What can hang from each mark:
gefe: rilek zogas
gikit: kaga rilek zogas
pezi: zogas
gefi: fuzuk rilek zogas
zogas: mogab pezi
mogab: rilek
rilek: dedan gefi gikit pezi
dedan: kaga

Each row was made from one small tree. The marks that hang from a mark follow it in brackets, in alphabetical order. Every link used is in the known rows. Write each row's tree.
Known rows:
gefi{rilek{dedan{kaga} gikit} zogas}: [-1.93 -0.91 -0.51 -2.09  2.63  1.20 -1.72 -1.34 -0.87  0.08 -0.19 -2.53
  3.03  3.79  1.49 -4.59 -2.29  0.56  1.44 -3.87 -0.63 -0.90 -1.96  1.14]
gefe{zogas}: [ 0.31 -1.47 -1.64  0.10  0.60  0.81 -1.50 -0.08 -2.29 -0.25 -0.26 -1.59
  0.46 -1.63  3.36 -0.99 -1.04  0.31  0.78 -0.62 -2.54  0.92 -1.63  1.31]
pezi{zogas{mogab{rilek}}}: [-0.39 -1.60 -1.16 -0.91  0.12  1.34 -1.69 -0.38 -3.17  0.38 -0.19 -3.69
  2.78 -1.99  3.02 -1.27 -0.05  1.02  0.52 -1.99 -0.87 -0.38 -3.02  1.98]
gikit{rilek}: [ 0.28 -1.94 -1.63  0.91  1.80  0.07 -0.91 -0.61 -3.14  1.48  0.53 -1.09
  0.75 -1.46  0.81 -0.97  0.80  0.01  0.19 -1.40 -2.31  0.64 -0.95  1.74]
gefe{rilek{dedan gefi pezi{zogas}}}: [ 2.78 -2.00 -1.30 -0.87 -0.60  2.06 -3.10 -2.32 -1.03 -0.62 -0.24  0.28
  2.22 -0.93  1.81 -4.28 -1.95 -0.09  1.82  0.03  0.12  0.56 -3.62  1.05]
gefe{rilek{dedan gikit}}: [ 0.51 -1.24 -1.39 -2.36  0.52  1.16 -1.52 -3.56 -0.99  0.35  0.61 -1.92
  2.65 -0.53  1.05 -3.50 -1.84 -1.46  1.62 -3.95  1.01 -0.04 -1.56  1.29]
gikit{rilek{gefi{fuzuk} pezi} zogas}: [ 2.93 -3.51 -1.86  1.89 -0.65  0.36 -2.22 -0.82 -3.52 -0.28 -0.18  1.42
 -0.42 -2.35  1.68 -1.95  1.48  1.03  0.73  0.52 -3.48  0.37 -2.54  1.14]
gefi{fuzuk rilek zogas{mogab}}: [-1.79 -2.23 -2.93 -0.28  2.77  1.06 -1.28 -0.18 -3.21 -0.48 -1.72 -4.23
  1.30  1.23  3.93 -2.28 -2.05  3.55  1.05 -2.86 -1.95 -0.15 -1.26  1.49]
gikit{kaga zogas{mogab{rilek{dedan}} pezi}}: [ 0.76 -1.90  0.05 -0.87 -0.82  0.82 -1.73 -1.27 -2.64  1.91 -0.04 -1.56
  2.78 -0.39  1.48 -2.18  1.00 -0.04  1.93 -0.13 -2.90 -2.52 -0.89  2.41]
zogas{mogab{rilek{dedan gefi{fuzuk}}} pezi}: [ 0.90 -2.23 -0.95 -1.20  0.78  1.05 -1.92 -2.32 -1.94  0.67 -1.12 -1.46
  2.73 -1.63  3.35 -3.72 -0.70  0.95  1.95 -1.09 -1.35 -2.49 -1.46  1.86]
gefi{rilek{dedan{kaga} pezi}}: [ 0.43 -0.61 -0.74 -1.24  0.95  0.98 -2.49 -1.07 -0.37  0.01 -0.41 -0.74
  1.87  2.18 -0.17 -4.86 -0.93  0.53  1.56 -1.28 -2.87 -1.16 -1.82  1.29]
mogab{rilek{gefi{zogas} gikit pezi}}: [ 2.29 -2.43  0.61 -1.32  1.22  1.87 -3.31 -1.71 -1.06 -0.37 -0.52 -1.06
  2.12 -1.26  2.49 -4.14 -1.25  0.15  0.45 -1.43  0.16 -0.16 -4.11  0.59]
gefi{zogas{mogab}}: [-0.65 -2.07 -2.13 -0.50  1.35  1.33 -1.77 -0.05 -2.09  0.28 -0.50 -3.35
  1.08  0.53  3.15 -1.84 -1.59  1.84  0.75 -1.97 -1.39 -0.01 -1.58  2.19]
gefe{rilek}: [ 1.02 -1.51 -2.08 -0.48  0.29  0.75 -1.61 -1.21 -2.17  0.59  0.02 -1.74
  0.73 -1.88  1.22 -1.37 -1.28  0.64  0.94 -1.53 -0.06  1.17 -1.00  1.56]
pezi{zogas{mogab{rilek{gefi{fuzuk} gikit}}}}: [ 0.03 -2.11 -1.56 -1.24  0.56  1.17 -1.84 -1.50 -2.78 -0.04 -0.64 -2.68
  3.18 -2.40  3.78 -2.11 -0.68  1.24  0.86 -2.79 -0.09 -0.67 -4.01  1.41]
gikit{kaga zogas{mogab pezi}}: [ 0.71 -2.10 -1.34 -0.06 -1.25  0.55 -1.84 -0.69 -2.32  1.54 -0.14 -0.78
  1.39 -0.51  1.40 -1.68  0.34  0.91  2.04  0.87 -3.51 -1.67 -0.92  2.77]
pezi{zogas}: [ 0.11 -1.55 -1.98 -0.47 -0.14  0.60 -1.57  0.10 -2.61 -0.20 -0.22 -1.25
  1.83 -0.50  2.17 -1.49  0.14  1.34  0.72 -0.77 -1.08  1.21 -3.25  1.18]
gikit{rilek{gefi} zogas{mogab}}: [ 0.83 -3.04 -1.60  1.62 -1.04  0.87 -1.76 -0.57 -3.82  0.31  0.60 -0.92
  0.30 -2.86  1.68 -0.43  0.44  0.57  0.35 -1.08 -3.11 -0.35 -1.34  2.71]
zogas{mogab{rilek{dedan{kaga} gefi}} pezi}: [ 0.80 -1.62 -0.15 -1.23  0.68  1.02 -2.20 -1.91 -1.20  1.50 -0.62 -1.11
  2.80 -1.27  2.35 -3.91 -0.84  0.62  1.98 -0.74 -1.46 -3.16 -1.34  2.40]
mogab{rilek{gefi gikit{kaga zogas} pezi}}: [ 3.05 -2.24  0.97 -1.16 -0.36  1.24 -3.24 -1.89 -1.20  0.32 -0.19  0.21
  2.33 -1.85  1.04 -3.45  0.08 -0.56  0.73 -0.84 -1.08 -0.82 -3.85  0.84]
gefe{zogas{mogab{rilek} pezi}}: [-0.10 -1.86 -0.59 -0.16  0.73  1.81 -1.80 -1.05 -2.76  0.52 -0.37 -3.38
  1.49 -3.30  4.83 -1.82 -1.31  0.20  1.45 -0.01 -2.62 -1.29 -1.11  2.26]
mogab{rilek{gikit{kaga zogas}}}: [ 0.85 -1.54  0.60 -1.63  0.30  0.38 -1.60 -1.44 -2.44  1.25  0.28 -1.91
  2.75 -1.33  0.93 -1.66  0.95 -0.71  0.37 -2.86 -0.74 -0.68 -2.21  1.00]
rilek{dedan{kaga} gefi pezi{zogas}}: [ 2.76 -1.45 -0.78 -1.02 -0.20  0.92 -3.34 -1.25  0.26 -0.04 -0.53  2.63
  2.56  1.23  1.09 -5.48 -0.60  0.55  2.09  0.51 -1.62 -1.24 -4.77  0.85]
gikit{kaga zogas}: [ 1.24 -1.72 -1.24 -0.07 -0.97 -0.30 -1.54  0.26 -2.49  1.19 -0.03  0.14
  1.09  0.30  0.17 -0.70  1.22  0.69  0.97 -0.17 -2.91  0.08 -1.47  1.54]
gefi{fuzuk rilek{gikit pezi{zogas{mogab}}}}: [-0.38 -1.96 -2.42 -1.30  1.26  1.65 -2.24 -2.40 -1.80 -1.21 -1.06 -2.88
  2.27 -0.40  2.90 -4.46 -1.65  1.61  1.63 -2.56 -1.89 -0.67 -3.72  1.04]

Write each row's tree:
[ 0.81 -1.99 -0.27 -1.23  0.36  1.55 -2.27 -2.13 -1.57  0.64 -0.68 -1.73
  2.77 -1.58  2.80 -3.71 -1.03  0.34  1.73 -0.72 -1.36 -2.40 -1.41  2.26] | zogas{mogab{rilek{dedan gefi}} pezi}
[ 1.29 -1.43  0.80 -2.70  0.49  1.84 -2.45 -2.90 -1.27 -0.04  0.26 -2.11
  4.05 -0.47  1.82 -4.78  0.23 -1.66  0.98 -2.86 -0.02 -1.08 -4.17  0.57] | mogab{rilek{dedan gikit pezi{zogas}}}
[ 0.20 -0.96 -0.74 -2.48 -0.76 -0.13 -1.37 -2.42 -0.64  0.57  0.85 -0.05
  2.54  1.51  0.11 -3.82  0.43 -1.09  1.82 -4.22 -1.17 -1.89 -2.12  1.30] | rilek{dedan{kaga} gikit{zogas}}
[ 2.19 -2.42 -0.24  0.52  2.99  1.04 -2.40 -1.48 -1.28  2.25 -0.07  1.58
  2.69  1.63  0.81 -4.02 -0.37 -0.85  1.45  0.72 -2.57 -0.59 -2.75  1.31] | gikit{kaga rilek{dedan gefi{zogas} pezi}}
[-0.05 -2.60 -1.70  1.22 -0.75  0.74 -1.12 -0.65 -4.24  0.88  1.04 -2.52
  0.38 -2.48  1.47 -0.12  1.20  0.12  0.31 -1.87 -3.43 -0.54 -0.60  2.87] | gikit{rilek zogas{mogab}}
[ 0.86 -2.71 -2.63 -1.04  1.45  1.41 -2.08 -2.77 -1.69 -0.11 -0.69 -1.82
  1.58 -1.85  3.56 -2.91 -3.30  1.31  1.56 -3.03  1.33  0.19 -2.51  1.34] | gefe{rilek{gefi{fuzuk zogas{mogab}} gikit}}
[ 2.13 -3.33 -1.31  1.70 -1.37  1.58 -2.80 -1.07 -2.98 -0.07  0.54 -0.43
 -0.01 -2.96  1.58 -1.92  0.38  0.29  0.70  0.19 -3.81 -0.64 -2.18  2.65] | gikit{rilek{gefi pezi} zogas{mogab}}
[-1.50 -2.13 -2.39 -1.15  3.10  0.80 -1.24 -1.13 -2.57 -0.88 -1.40 -3.05
  1.75  1.82  3.40 -3.29 -2.04  2.50  1.07 -3.58 -0.72  0.54 -2.20  0.36] | gefi{fuzuk rilek{gikit} zogas}
[ 0.48 -1.80 -0.35 -0.84 -1.54  0.67 -1.74 -1.05 -2.73  0.90  0.14 -1.84
  1.72 -1.16  1.89 -2.40  1.05  0.64  1.68 -1.11 -2.50 -2.69 -0.77  2.44] | gikit{zogas{mogab{rilek{dedan{kaga}}} pezi}}
[ 0.77 -1.37 -0.53 -2.87  0.64  2.18 -2.73 -3.89  0.50  0.74  0.43 -1.28
  4.70  1.42  1.36 -6.01 -1.26 -2.05  2.50 -2.18 -1.39 -2.19 -4.58  1.74] | rilek{dedan gikit{kaga} pezi{zogas{mogab}}}
[ 2.40 -2.82 -1.59  0.10  0.36  2.15 -3.76 -0.68 -0.47 -0.90 -1.05 -0.25
  0.50 -0.28  2.81 -4.01 -2.37  1.85  1.15  0.74 -1.93 -0.05 -3.59  1.73] | rilek{gefi{zogas{mogab}} pezi}
[ 1.03 -2.07 -0.99  0.87  2.17  1.07 -1.94 -1.19 -2.44  2.79  0.47 -0.85
  2.46 -1.01  0.99 -2.41  0.53 -0.46  1.21  0.69 -3.33 -0.80 -2.85  2.35] | gikit{kaga rilek{pezi{zogas{mogab}}}}
[ 0.96 -2.49 -0.70  0.71  0.05  0.57 -1.52 -1.42 -2.89  2.05  0.67  0.20
  2.55 -0.35  0.58 -1.52  0.66 -0.97  1.32 -1.11 -3.41 -1.69 -1.33  2.58] | gikit{kaga rilek{dedan gefi} zogas{mogab}}
[ 2.46 -2.41 -1.67 -2.20  0.22  1.42 -2.90 -3.73  0.05 -1.53 -0.83  1.57
  3.40  0.55  2.72 -6.42 -1.28 -0.27  2.30 -1.79 -0.32 -0.74 -5.81 -0.02] | rilek{dedan gefi{fuzuk} gikit pezi{zogas}}
[ 0.16 -2.04 -1.84  0.21  0.34  2.29 -1.98 -2.00 -2.56  0.49 -0.02 -3.41
  0.85 -3.93  4.84 -1.85 -3.08  0.13  2.28  0.35 -1.59 -0.50 -0.51  2.75] | gefe{rilek zogas{mogab pezi}}
[-0.11 -1.88 -0.85 -1.30  0.05  1.68 -2.18 -1.29 -2.39 -0.07 -0.12 -2.88
  3.19 -2.33  3.21 -2.12 -1.02  0.62  0.67 -2.43 -0.08 -0.52 -3.97  1.83] | pezi{zogas{mogab{rilek{gefi gikit}}}}
[ 0.48 -0.92  0.82 -2.84  1.82  0.51 -1.35 -2.62 -1.25  1.72  0.24 -1.81
  4.36  0.37  0.59 -3.37  0.27 -1.87  0.86 -3.97 -0.03 -1.38 -2.22  0.77] | mogab{rilek{dedan gikit{kaga}}}
[ 0.65 -2.44 -0.99  0.48  2.24  0.74 -1.43 -0.97 -2.49  0.77  0.08  0.14
  1.90  0.66  1.77 -2.57 -0.42 -0.14  0.65 -1.42 -1.43  0.35 -1.81  1.21] | gikit{rilek{dedan gefi{zogas}}}
[ 0.67 -1.56 -2.16 -1.15  1.46  0.72 -1.87 -1.76 -1.57 -0.97 -1.45 -1.11
  1.73  1.70  1.45 -4.70 -0.60  1.35  1.60 -1.95 -2.75 -0.38 -1.99  0.36] | gefi{fuzuk rilek{dedan pezi}}
[ 2.46 -2.51 -2.31 -1.14 -0.13  1.51 -2.94 -2.29 -0.83 -1.15 -1.34  0.78
  2.71  0.11  3.14 -5.20 -1.01  1.03  2.18 -0.63 -1.74 -1.12 -4.68  0.86] | rilek{dedan gefi{fuzuk} pezi{zogas{mogab}}}
[-0.29 -1.13 -0.54 -2.21  0.43  2.28 -2.65 -2.59 -0.63 -1.46  0.07 -2.08
  3.31  1.64  1.17 -5.59 -1.73 -0.67  1.59 -2.31 -1.50 -0.37 -3.68  1.01] | gefi{rilek{dedan gikit pezi{zogas}}}
[-1.41 -2.43 -2.16 -1.02  2.98  1.00 -1.46 -1.58 -2.43 -0.71 -1.61 -2.47
  1.75  1.71  3.99 -4.26 -2.12  2.71  1.94 -1.75 -1.02 -0.07 -1.92  0.60] | gefi{fuzuk rilek{gikit} zogas{pezi}}
[ 1.10 -2.39 -1.31 -0.74 -1.53  0.62 -1.65 -1.00 -3.27 -0.44 -0.48 -1.84
  1.54 -1.62  2.39 -1.42  0.80  1.03  0.78 -2.72 -1.93 -1.24 -1.69  1.63] | gikit{zogas{mogab{rilek{dedan gefi{fuzuk}}}}}
[ 1.43 -1.64 -1.05 -2.26 -0.09  2.24 -2.52 -3.87 -0.72 -0.29  0.64 -1.68
  3.00 -0.65  1.68 -4.93 -1.81 -1.53  2.05 -2.22  0.67 -0.07 -3.58  1.16] | gefe{rilek{dedan gikit pezi{zogas}}}
[ 1.49 -2.34 -2.50 -1.22  1.05 -0.09 -1.86 -2.28 -0.83 -0.62 -1.07  1.01
  1.47 -1.06  2.18 -3.21 -1.42  1.16  1.18 -2.79 -0.17  0.29 -3.43  0.38] | rilek{gefi{fuzuk} gikit}
[ 0.20 -1.36 -0.95 -1.34  0.73  1.83 -2.82 -1.94 -0.57 -1.11 -0.19 -2.05
  1.47  0.22  0.63 -4.49 -1.92  0.22  0.98 -1.80 -2.02  0.06 -2.68  1.31] | gefi{rilek{gikit pezi}}
[ 2.20 -3.30 -1.96  1.54  2.47  0.68 -2.25 -0.86 -2.63  0.49 -0.76  0.71
  0.37 -0.99  2.60 -2.98 -0.17  1.47  0.78  0.30 -2.27  0.61 -2.85  0.90] | gikit{rilek{gefi{fuzuk zogas} pezi}}
[ 1.81 -1.66  0.10 -0.78  0.27  1.35 -2.53 -0.57 -2.47  0.22 -0.36 -1.96
  2.13 -1.87  2.00 -2.71  0.84  0.47  0.28 -0.46 -1.08  0.11 -3.55  0.81] | mogab{rilek{pezi{zogas}}}
[ 0.01 -1.78 -1.44 -0.73  0.35  2.47 -1.80 -2.87 -2.09  0.41  0.11 -3.21
  2.00 -2.46  4.61 -2.97 -3.00 -0.95  2.70 -0.59 -1.38 -1.21 -0.45  2.53] | gefe{rilek{dedan} zogas{mogab pezi}}
[ 1.42 -1.67  0.37 -1.78  0.46  1.70 -2.62 -2.02 -1.74  0.03  0.11 -2.32
  2.90 -2.00  2.04 -3.64  0.15 -0.56  0.52 -1.93 -0.23 -0.33 -4.27  0.80] | mogab{rilek{gikit pezi{zogas}}}
[ 1.28 -1.77 -0.60  0.28  2.61 -0.10 -1.33 -1.45 -1.79  2.65  0.16  1.65
  2.95  0.71 -0.12 -2.40  0.16 -1.09  1.12 -0.65 -2.32 -0.52 -1.70  1.41] | gikit{kaga rilek{dedan gefi}}
[ 0.05 -1.63 -0.34 -1.53  0.55  1.43 -1.76 -2.15 -1.94  1.11 -0.30 -2.96
  2.88 -1.27  2.62 -3.47 -0.37  0.04  1.70 -1.32 -1.61 -2.50 -0.82  2.41] | zogas{mogab{rilek{dedan}} pezi}
